Each row was made from one small tree. Brackets hold a mark, then the marks that hang from it, in alphabetical order. Every link used is in the known rows. Write each row's tree.
Known rows:
{retor {reko tigipif zedu}}: [-1.16  0.78 -1.83 -0.16  1.08 -0.18  0.41  0.00  0.60 -0.75 -0.06  0.27
  0.01  1.22  0.96  0.88  1.45 -1.32  0.66 -1.04]
{vukuran {reko lupod tigipif zedu}}: [-2.00 -0.01 -1.10  0.20  1.17 -2.09  1.33 -0.03  0.29 -0.83  0.14 -0.61
 -0.27  1.72  1.06  0.71  1.50 -0.67  0.62 -1.54]
{zedu {reko {gitok veni} pigekoz retor tigipif vukuran}}: [-1.69  1.16  0.46 -0.21  0.17 -3.46  1.14 -0.45  2.66 -0.15  0.46 -0.01
  1.71 -0.17 -1.31  0.92  1.91 -1.74  1.52 -0.42]
{retor {reko gitok pigekoz vukuran}}: [-1.65  1.20 -0.51 -0.49  1.00 -2.28  0.29 -0.08  1.98 -1.67 -1.13 -0.05
  1.12  0.45 -1.92  0.53  1.51 -1.98  0.23 -1.30]
{retor {reko vukuran zedu}}: [-1.60  0.59 -1.77  0.06  1.63 -1.25  0.50  0.31  1.57 -0.62 -0.84  0.29
  0.05  0.86 -0.29  0.83  1.67 -1.51  0.16 -0.36]
{reko gitok lupod pigekoz tigipif vukuran zedu}: [-2.35  1.71 -1.71  0.09  1.93 -5.75  1.16 -0.82  5.28 -2.32 -1.12 -0.84
  3.24  0.29 -2.45  0.04  2.44 -1.29  1.84 -3.23]
{reko {gitok veni} lupod pigekoz retor tigipif}: [-1.45  1.82 -0.48 -0.03  1.30 -4.40 -0.02 -2.32  3.08 -2.62 -0.49 -0.68
  2.46  0.09 -2.54 -0.47  1.47 -0.28  1.36 -2.68]
{reko {gitok veni} lupod pigekoz tigipif vukuran zedu}: [-1.83  0.84 -1.84 -0.05  1.88 -5.79  1.15 -1.15  5.35 -1.91 -0.73 -0.70
  3.15  0.39 -2.76 -0.43  1.68 -1.32  2.17 -3.02]
{pigekoz {reko {gitok veni} vukuran}}: [-1.97 -0.90  0.66 -0.59 -0.42 -2.17  0.30  0.15  1.95 -0.37 -0.69  0.93
 -0.17  0.28 -0.90 -0.02  0.82  0.06  0.77 -0.42]
{lupod reko}: [ 0.01  0.02 -0.43 -0.14  0.91  0.52 -0.06  0.21 -0.15  0.03  0.01  0.65
 -0.62  1.77  0.21 -0.80 -0.28 -0.15 -0.34  0.45]
{gitok veni}: [ 0.74 -1.24 -0.17 -0.21 -0.06 -0.06  0.00 -0.49  0.07  0.54  0.51  0.21
 -0.12  0.16 -0.44 -0.68 -1.05 -0.06  0.51  0.31]
{gitok {reko lupod retor zedu} veni}: [ 0.13 -1.46 -2.35  1.00  1.68 -0.98  0.16 -2.50  1.46 -0.27 -0.90  1.12
  1.17  1.07  0.14 -1.43  0.81  0.50 -0.15  0.37]
{lupod {reko gitok pigekoz tigipif}}: [-0.36  0.81 -0.15 -0.54  0.84 -1.00  0.00 -0.18  1.28 -1.10  0.00  0.19
  0.96  1.61 -0.75 -0.58  0.14 -0.88  0.65 -1.13]
{pigekoz {reko lupod}}: [-1.97 -0.16  0.16  0.04  0.03 -0.71  0.20 -0.14  0.56 -0.57 -0.68  1.15
 -0.82  1.32  0.64 -0.41  1.39  0.46  0.18 -0.84]
{retor reko}: [-0.82  0.59 -0.84 -0.31  0.53  0.35  0.15  0.00 -0.43 -0.68 -0.35  0.39
 -0.50  1.00  0.30  0.37  0.85 -1.09 -0.27 -0.40]
{retor {reko gitok lupod pigekoz tigipif vukuran}}: [-2.48  2.07 -1.19 -0.65  1.03 -3.27  1.02 -0.57  2.46 -2.13 -0.82 -0.02
  1.37  0.78 -1.69 -0.02  2.12 -1.56  0.61 -2.56]
{lupod {reko retor tigipif zedu}}: [-0.85  0.83 -1.39  0.40  2.14 -0.59 -0.28 -0.32  1.33 -0.46 -0.03  0.47
 -0.07  1.69  0.40  0.17  1.00 -0.12  0.42  0.08]
{zedu {reko {gitok veni} pigekoz tigipif vukuran}}: [-1.20  0.50  0.42 -0.60 -0.48 -2.84  1.62  0.04  2.25  0.27  0.82  0.05
  1.65  0.17 -0.86  0.51  1.26 -2.03  1.68 -0.68]
{reko gitok pigekoz tigipif vukuran zedu}: [-1.67  1.12 -0.95 -0.06  1.48 -4.47  0.60 -0.12  4.89 -1.55 -0.75 -0.80
  3.01 -0.37 -2.23  0.96  1.78 -1.65  1.98 -2.19]
{zedu reko}: [-0.37  0.01  0.33 -0.03 -0.62 -0.10  1.15  0.38 -0.41  0.91  0.79  0.31
 -0.01  0.72  1.21  0.56  0.95 -1.29  0.44  0.59]

Write each row's tree:
[-1.37  1.59 -1.58  1.62  3.44 -3.10 -0.74 -1.58  3.29 -2.18 -1.59 -0.52
  1.92  0.98 -1.49  0.36  2.60 -0.92  0.53 -1.42]
{reko lupod pigekoz retor zedu}
[-1.40  0.96 -0.28 -0.26 -0.27 -2.90  1.49 -1.15  0.99 -0.55  0.70 -0.09
  0.99  0.63  0.16  0.17  1.71 -0.73  1.15 -0.87]
{zedu {reko {gitok veni} lupod retor tigipif}}
[-0.04 -1.44 -1.79  0.43  1.19 -1.04  0.61 -1.28  2.95  0.63 -0.28  1.32
  1.93  0.44 -0.50 -1.02  0.52 -0.62  0.90 -0.01]
{gitok {reko pigekoz tigipif vukuran zedu} veni}
[-1.71  1.29  0.69  0.16  0.53 -3.31  0.78 -0.21  2.41 -0.51 -0.34 -0.19
  1.65 -0.10 -1.44  1.16  2.27 -1.88  0.76 -0.05]
{zedu {reko gitok pigekoz retor vukuran}}
[-2.62  1.91 -0.65  0.11  1.29 -5.48  0.60 -1.41  3.31 -2.24 -1.58 -0.68
  1.51 -0.76 -2.99 -0.17  2.12  0.57 -0.09 -1.31]
{reko gitok lupod retor vukuran}
[-2.61  1.34 -2.22  0.18  2.04 -6.28  1.00 -1.75  4.83 -1.98 -0.84 -0.69
  2.16 -0.30 -2.36  0.11  2.26  0.19  1.59 -1.99]
{reko {gitok veni} lupod retor tigipif vukuran zedu}
[-1.63  1.19 -2.36 -0.04  1.41 -1.07  0.81 -0.51  0.88 -1.29 -0.31  0.23
  0.18  1.67  0.81  0.23  1.92 -1.09  0.56 -1.77]
{retor {reko lupod tigipif zedu}}
[-2.20  0.65  0.10 -0.08  1.18 -3.77  0.61 -1.14  1.14 -2.05 -0.23 -0.94
  0.81  1.07 -1.21  0.51  1.48 -0.87  0.77 -2.05]
{vukuran {reko {gitok veni} lupod pigekoz retor tigipif}}
[-0.89  0.01 -1.15  0.61  1.01 -1.33  0.74 -1.29  2.08 -0.35 -1.33  1.22
  1.70  0.49 -0.85 -1.52  1.42 -0.06 -0.63 -0.43]
{gitok {reko lupod pigekoz vukuran}}
[-1.65  1.03  0.13 -0.11  0.15 -3.61  1.68 -0.20  2.26 -0.63 -0.24 -0.18
  1.76  0.69 -1.16  0.06  2.06 -1.92  0.82 -1.03]
{zedu {reko gitok lupod pigekoz vukuran}}
[-0.78  0.18 -1.18 -0.29  1.90 -2.62  0.35 -0.11  3.31 -0.77 -0.25  0.20
  1.43  1.58 -1.56 -0.44  0.45 -1.32  1.32 -0.92]
{lupod {reko {gitok veni} pigekoz tigipif vukuran zedu}}
[-3.02  2.68 -1.91  1.17  3.35 -4.94  0.30 -1.15  5.27 -1.67 -1.18 -0.23
  2.26  0.05 -2.23  0.58  3.38 -0.67  1.28 -2.00]
{reko lupod pigekoz retor tigipif vukuran zedu}
[-1.84 -0.38 -0.30  0.09  0.28 -0.32  0.06  0.35  1.33 -0.11 -0.15  1.09
 -0.48  1.11  1.45  0.75  1.55 -0.03  1.21 -0.74]
{pigekoz {reko tigipif zedu}}
[-1.16  1.08 -0.24 -0.60  1.08 -2.19  0.42  0.11  2.46 -0.85 -0.22  0.29
  1.08  1.10 -1.65 -0.54  0.55 -0.88  0.66 -0.98]
{lupod {reko gitok pigekoz tigipif vukuran}}
[-1.17  1.41 -0.70 -0.33  0.79 -0.04  0.11 -0.11  0.57 -0.97 -0.05  0.39
  0.37  0.97 -0.06  0.53  1.29 -1.68  0.51 -1.38]
{retor {reko pigekoz tigipif}}
[-2.56  2.16 -0.01  0.02  0.54 -4.32  1.53 -0.72  2.91 -0.94 -0.05 -0.15
  1.91  0.21 -1.24  0.62  2.88 -1.46  1.15 -1.33]
{zedu {reko gitok lupod pigekoz retor tigipif vukuran}}
[-2.34  1.67 -1.08 -0.27  0.37 -3.06  1.64 -0.28  2.40 -0.26  0.08  0.23
  0.56 -0.28 -0.95 -0.69  1.43  0.59  0.56 -1.61]
{reko lupod tigipif vukuran}
